Known rows, with every way that one mark hangs from another
{vivutez mipil zisuge}: 1,-45,-15,27,-50,15,31,8,-29,32,-30,-12,-14,7,16,17,32,38,-22,-13,24,31,8,16,8,4,5,-9,29,-22,50,12,7,24,6
{bazase kuroz}: -8,-27,-3,0,-16,11,22,1,-13,2,13,11,-19,1,13,-20,4,0,-8,-13,-6,-13,27,4,5,22,6,-9,7,-31,36,-4,-21,12,-18
{kuroz boguzu {zisuge {vivutez {mipil gira} {rora {kirus bazase}}}}}: -1,-38,32,11,-34,-9,42,17,7,56,-19,-14,25,-7,35,-22,86,56,-17,-68,27,12,9,43,-22,3,16,8,9,-62,49,59,10,23,-20
{gira mipil {zisuge {kuroz boguzu} vivutez}}: -2,4,10,6,52,-12,68,0,54,-30,-9,-3,-4,-39,36,-64,83,-26,31,-10,17,-19,24,6,8,-12,20,28,-58,-27,45,-15,-41,27,15
{mipil {gira {zisuge kuroz {vivutez rora}}}}: -14,-11,44,21,27,10,54,33,34,45,-47,-3,22,-8,39,-43,83,-10,20,-9,2,18,20,17,-21,-7,14,18,-55,-11,22,-7,-45,45,-15
{kirus {bazase vivutez}}: 7,-30,-2,1,-3,11,34,-12,-25,-23,23,6,-23,-3,7,-27,12,21,-7,-18,-17,-9,15,-1,-1,28,6,-30,13,-39,29,44,-8,28,-21
{kirus bazase {rora {kuroz mipil}}}: -17,-45,2,-16,-11,-10,23,10,-28,19,19,-23,-4,-28,13,-15,45,71,5,-55,-9,-3,32,4,2,22,3,-18,24,-58,15,71,-10,5,-51
{zisuge vivutez}: 17,-6,-4,17,5,-12,28,2,2,6,-7,18,-3,-5,5,-29,36,-22,8,-7,2,-5,29,14,7,1,-1,-4,-25,-17,23,-8,-7,14,-13
{kuroz boguzu {zisuge {vivutez {mipil gira}}}}: -20,-1,25,17,-17,-40,37,26,24,51,-2,-6,14,-12,21,-39,59,15,-13,-40,20,8,5,49,-26,1,7,20,3,-37,47,28,-3,15,14
{gira mipil}: -18,-15,-20,7,18,-6,36,-4,-13,-35,7,-11,-13,-34,13,-22,15,5,6,-6,2,-17,14,1,23,-2,0,-4,-23,-15,25,-23,-31,-17,-6
{boguzu {kuroz {mipil gira {vivutez {rora kirus} zisuge}}}}: -13,-53,36,15,-34,-23,10,26,-15,67,-8,-22,29,1,5,19,55,77,-33,-55,37,10,34,19,-13,16,-7,61,17,-29,26,11,-30,49,-24
{kuroz boguzu {mipil gira {vivutez rora}} zisuge}: -54,-27,49,3,-15,-62,19,44,22,52,12,-33,29,-34,7,-41,32,23,-22,-65,38,-14,18,46,-40,20,9,52,15,-51,54,51,-28,4,-5
{gira {zisuge {kuroz {mipil vivutez}}}}: -23,-26,37,-6,32,-30,29,13,34,1,3,-15,4,-39,3,-43,47,-4,15,-22,14,-26,23,1,8,16,9,43,-27,-2,36,12,-37,19,-13
{gira {mipil {kuroz boguzu}} zisuge}: -55,-20,-3,-4,26,-20,58,-4,20,-27,22,-27,2,-50,11,-43,45,11,11,-21,25,-31,1,1,10,-6,14,33,-36,-22,26,-11,-41,3,10
{kuroz {mipil gira} {zisuge vivutez}}: -36,20,49,3,15,-60,13,34,25,20,27,-7,15,-27,16,-56,59,11,7,-35,-2,-16,19,33,-18,11,5,25,-5,-29,41,30,-22,-4,-2
{boguzu {kuroz {mipil gira} {zisuge {vivutez {rora kirus}}}}}: -9,-34,42,5,-10,-48,14,24,19,39,6,-5,35,-20,26,-21,81,45,1,-53,17,5,36,35,-21,12,10,60,0,-46,23,3,-8,25,-14
{mipil gira kuroz vivutez}: -44,7,36,11,3,-24,23,32,-2,70,14,-15,23,-2,-21,-30,12,23,-9,-21,13,-18,-4,18,-18,19,-25,30,-32,29,-4,-4,-51,15,-39
{kuroz boguzu {mipil gira} {zisuge {vivutez {rora kirus}}}}: -18,-11,48,5,-19,-57,12,32,24,32,17,-10,32,-27,38,-47,85,23,0,-70,24,-12,30,41,-16,12,21,48,4,-69,55,33,-5,8,-17
{kuroz mipil}: -19,-27,-2,8,-10,-31,1,6,-7,-7,14,-8,-6,-37,9,-19,20,6,0,-26,3,-12,22,10,11,18,11,1,8,-32,36,12,-9,-11,-11
{zisuge kuroz {vivutez mipil {rora kirus}}}: 60,-49,12,24,-41,17,31,5,13,49,-70,8,15,11,46,-16,80,10,5,-21,27,29,23,26,2,11,10,8,-25,-26,30,-19,3,40,-39
{kuroz boguzu {mipil {vivutez zisuge}}}: -16,-21,17,10,-30,-38,17,20,5,30,11,-17,-1,-14,-8,-18,30,23,-24,-45,42,-15,25,21,-8,15,4,35,31,-44,62,44,-15,21,2
{kuroz boguzu {zisuge vivutez}}: 0,1,13,8,-8,-44,33,9,20,5,16,14,4,-20,9,-51,42,-15,6,-34,17,-14,27,30,-16,6,12,23,-3,-47,58,23,3,7,13
{mipil {gira {zisuge {kuroz boguzu} {vivutez rora}}}}: -17,-9,40,22,17,-4,58,32,44,52,-39,-5,25,-19,43,-45,84,-14,15,-27,15,14,19,26,-33,-7,20,25,-45,-33,38,7,-39,53,-1
{boguzu {kuroz {mipil {vivutez rora}} zisuge}}: -14,-62,22,-2,-17,-49,24,16,17,28,-8,-19,20,-32,-9,-14,25,34,-20,-37,37,0,38,30,-29,18,6,63,15,-39,32,28,-8,22,2
{vivutez {mipil gira} {rora kirus kuroz} zisuge}: 0,-75,7,19,-76,17,29,25,-56,103,-21,-30,28,26,37,48,63,92,-17,-45,25,49,16,21,18,9,19,19,26,-51,24,0,3,30,-44
{kirus {bazase kuroz}}: -10,-29,4,-9,-7,27,31,-4,-17,-1,13,5,-29,-1,10,-20,8,26,-11,-19,-17,-15,22,-5,-1,18,6,-33,15,-33,34,37,-25,13,-27
{kirus bazase {rora {vivutez {mipil gira} zisuge}}}: -26,-32,14,20,-38,17,50,20,-49,73,-27,-16,-2,17,6,15,64,92,-32,-54,9,31,11,17,-7,9,-14,-43,43,-22,20,56,-8,39,-25

Rows
10,-46,30,26,-59,47,56,25,-6,78,-49,-23,-3,22,61,-11,66,75,-35,-40,31,49,-7,31,-53,26,18,-12,43,-61,60,81,-22,90,-14 -> {kirus {bazase {vivutez {mipil gira} rora {zisuge {kuroz boguzu}}}}}
-25,-50,34,21,-24,-18,22,38,-1,78,-28,-29,22,-2,1,12,39,64,-37,-37,37,22,24,28,-36,10,-7,50,22,-23,25,26,-39,55,-6 -> {boguzu {kuroz {mipil gira {vivutez rora zisuge}}}}
-20,-43,14,-1,30,-2,74,11,38,-2,-37,-27,12,-36,24,-45,51,-5,6,-21,38,-13,23,9,-3,-3,15,47,-45,-30,42,-5,-50,29,1 -> {gira {mipil {vivutez rora}} {zisuge {kuroz boguzu}}}
39,-55,10,19,-43,23,37,-1,-4,56,-52,-7,15,9,21,-14,82,48,-9,-34,23,14,4,20,-5,6,6,-9,-11,-25,4,24,5,37,-54 -> {zisuge {vivutez {mipil kuroz} {rora {kirus bazase}}}}
-5,-53,26,-1,-65,-17,17,17,-30,65,44,-28,24,12,48,3,76,74,-14,-67,24,21,31,26,6,37,33,41,48,-101,52,41,-3,51,-36 -> {bazase {vivutez {rora kirus {kuroz boguzu {mipil gira}}} zisuge}}
-30,-37,35,-12,-34,-49,29,30,-15,83,35,-23,45,-3,3,-12,38,49,-4,-70,29,-4,29,31,4,22,15,68,0,-58,29,15,-11,8,-46 -> {mipil gira {vivutez {rora kirus {kuroz boguzu zisuge}}}}
38,-24,19,27,-10,12,41,18,22,39,-65,13,11,1,35,-34,57,-17,11,-3,14,19,32,19,-22,4,9,7,-36,-20,31,-8,-23,42,-26 -> {zisuge kuroz {vivutez rora}}
-48,-15,2,-4,39,-8,57,-1,6,-34,14,-26,-2,-40,5,-36,43,14,16,-3,7,-25,0,-6,20,-4,7,27,-46,0,10,-26,-38,-1,-1 -> {gira {mipil kuroz} zisuge}
-5,-37,11,-28,-20,-16,53,0,-26,5,56,-8,-9,-6,15,-49,40,66,-1,-60,1,-4,29,17,-22,40,16,0,40,-93,41,98,5,38,-24 -> {kirus {bazase vivutez} {rora {kuroz boguzu zisuge}}}
35,-50,2,24,-59,-5,31,2,9,69,-42,-3,24,6,33,-15,78,19,-13,-42,49,15,12,35,-7,10,11,21,-11,-47,24,-5,11,36,-25 -> {zisuge {vivutez {mipil {kuroz boguzu}} {rora kirus}}}
-35,1,30,20,-8,-10,33,36,-24,62,6,-11,4,15,-16,-7,17,35,-22,-23,15,-1,7,14,-6,10,-17,22,0,4,31,14,-36,29,-18 -> {mipil gira {vivutez zisuge}}
-4,-37,24,23,-52,-5,46,26,-4,88,-33,-19,18,14,-6,-16,31,35,-29,-33,63,6,12,27,-33,11,0,45,11,-28,38,29,-19,46,-19 -> {mipil {kuroz boguzu} {vivutez rora zisuge}}
17,-23,25,17,-26,5,52,13,5,20,-34,-21,11,2,28,-21,61,39,-8,-39,58,-3,22,9,11,9,8,54,-14,-38,59,-5,-34,41,-27 -> {gira {mipil {vivutez {rora kirus} {zisuge {kuroz boguzu}}}}}
-40,-29,45,10,15,-8,53,37,32,63,-26,-20,27,-20,17,-34,43,6,-3,-35,27,-1,12,20,-28,7,9,42,-36,-19,36,13,-54,41,-13 -> {mipil {gira {zisuge {kuroz boguzu}}} {vivutez rora}}
-18,-4,25,16,-8,-29,33,29,12,40,-13,-4,12,-3,20,-35,53,15,-6,-24,9,10,7,40,-14,5,0,9,-7,-14,34,14,-8,10,5 -> {kuroz {zisuge {vivutez {mipil gira}}}}
-16,-38,7,-14,-18,-49,24,16,-1,42,25,-25,9,-26,-4,-25,32,35,-7,-65,28,-14,43,18,0,28,-4,30,15,-63,24,49,-15,15,-35 -> {kirus {rora {kuroz boguzu {mipil vivutez}}}}
46,-65,-12,22,-43,9,27,-1,-10,33,-49,4,13,9,29,0,63,9,-10,-27,27,24,29,24,18,2,10,-3,-10,-40,28,-15,19,22,-26 -> {zisuge {vivutez mipil {rora kirus}}}
-30,-19,27,-2,-7,-38,60,19,21,24,-8,-32,19,-26,3,-57,29,24,-13,-32,55,-22,8,31,-24,13,-1,64,-16,-29,34,11,-36,8,-5 -> {gira {mipil {kuroz boguzu zisuge} {vivutez rora}}}
15,-28,19,8,-30,-33,30,7,8,15,-2,8,23,-6,24,-39,61,3,4,-51,33,-8,35,31,-2,6,25,34,-5,-63,55,13,15,13,-12 -> {kuroz boguzu {zisuge {vivutez {rora kirus}}}}
7,-7,28,22,-26,-8,38,20,12,53,-24,-2,1,5,2,-26,33,18,-12,-30,44,1,15,14,-13,18,-2,43,2,-16,63,24,-30,48,-9 -> {mipil {vivutez {zisuge {kuroz boguzu}}}}
-7,-42,-4,19,-57,-27,31,-11,-6,67,-7,-3,11,-13,5,5,37,23,-16,-39,38,12,11,30,9,18,8,9,18,-28,15,-9,4,10,-10 -> {rora {vivutez {mipil {kuroz boguzu}}}}
10,-31,0,-11,-25,2,31,-16,0,-9,45,16,-24,10,23,-40,6,-7,-19,-22,4,-12,29,9,-10,42,17,-3,30,-72,56,22,-14,44,-2 -> {bazase {kuroz boguzu} vivutez}
12,-53,21,6,-14,-41,28,10,28,21,-24,-1,15,-26,23,-28,60,18,-4,-29,26,13,41,38,-34,7,16,44,6,-53,35,16,-1,30,12 -> {boguzu {kuroz mipil {zisuge {vivutez rora}}}}
-16,-61,16,-11,-37,-42,22,21,-14,30,9,-27,19,-29,28,-13,40,42,10,-42,17,13,37,27,-2,19,33,35,26,-73,37,32,5,-7,-25 -> {vivutez {rora {kuroz mipil zisuge}}}
-46,-13,45,-25,-18,-84,3,27,-1,54,80,-26,35,-27,-1,-25,47,58,5,-79,23,-30,29,28,19,33,15,77,12,-59,37,32,-16,-9,-40 -> {rora kirus {kuroz boguzu {mipil gira vivutez} zisuge}}
3,-46,-2,-13,-34,-51,1,-15,-34,27,59,-2,19,-18,8,20,58,40,18,-55,4,-8,52,1,74,28,25,29,17,-59,11,-26,12,-20,-61 -> {rora kirus {kuroz mipil} vivutez}
-5,-45,18,15,-44,-23,27,25,4,45,-24,-26,8,-10,7,-14,38,27,-31,-47,56,2,26,32,-16,12,10,35,33,-58,64,46,-11,32,-3 -> {kuroz boguzu {mipil {vivutez rora zisuge}}}
6,-56,6,-10,-28,10,62,5,-33,34,0,-36,13,3,10,7,60,88,-13,-51,40,-4,30,6,33,4,15,37,12,-69,38,38,-16,29,-50 -> {gira {mipil {vivutez {rora {kirus bazase} {kuroz boguzu}} zisuge}}}
46,-26,25,16,-19,15,38,3,16,34,-41,14,12,-8,39,-37,81,19,12,-49,20,1,25,15,-10,12,16,3,-22,-50,46,28,-10,39,-46 -> {zisuge {kuroz boguzu} {vivutez {rora {kirus bazase}}}}
22,-51,26,6,-30,44,40,14,-9,60,-32,-3,7,25,41,-11,73,50,-23,-40,-2,12,17,20,-6,11,4,-26,6,-43,22,29,-13,44,-45 -> {zisuge {vivutez {mipil gira} {rora {kirus {bazase kuroz}}}}}
12,-30,23,-9,-34,9,21,1,-7,-9,39,-1,-31,22,30,-32,36,29,-23,-18,6,0,31,1,-6,45,19,6,56,-68,64,40,-15,51,-2 -> {bazase {kuroz mipil} {vivutez zisuge}}
-10,-40,-9,21,-54,-11,26,4,1,52,-19,-12,3,-17,15,-11,27,27,-18,-32,36,8,-3,28,-12,14,6,9,7,-22,28,10,-6,14,-4 -> {vivutez {mipil {kuroz boguzu}}}
-4,-31,11,1,18,-10,63,-6,30,-9,-9,-16,23,-25,28,-44,98,8,16,-34,38,-21,19,11,16,-13,19,45,-54,-47,20,-28,-24,26,-12 -> {gira {mipil {kuroz boguzu}} {zisuge {vivutez {rora kirus}}}}
-16,-22,60,7,-11,-18,16,31,18,67,-13,-24,26,-29,24,-34,63,58,-9,-78,27,-16,11,19,-17,29,5,31,-5,-37,42,53,-45,25,-62 -> {zisuge {kuroz boguzu {mipil gira {vivutez {rora {kirus bazase}}}}}}
-39,32,48,10,-4,-50,32,32,32,64,23,1,25,-10,10,-66,59,15,5,-39,20,-14,2,40,-43,12,0,43,-18,-17,29,21,-30,15,-1 -> {mipil gira {kuroz boguzu {zisuge vivutez}}}
9,-67,8,-11,-10,-33,31,-1,15,21,20,-16,29,-29,32,-17,103,14,22,-58,27,-1,49,18,36,3,43,44,-12,-96,37,11,17,23,-23 -> {gira {zisuge {vivutez {rora kirus {kuroz boguzu mipil}}}}}
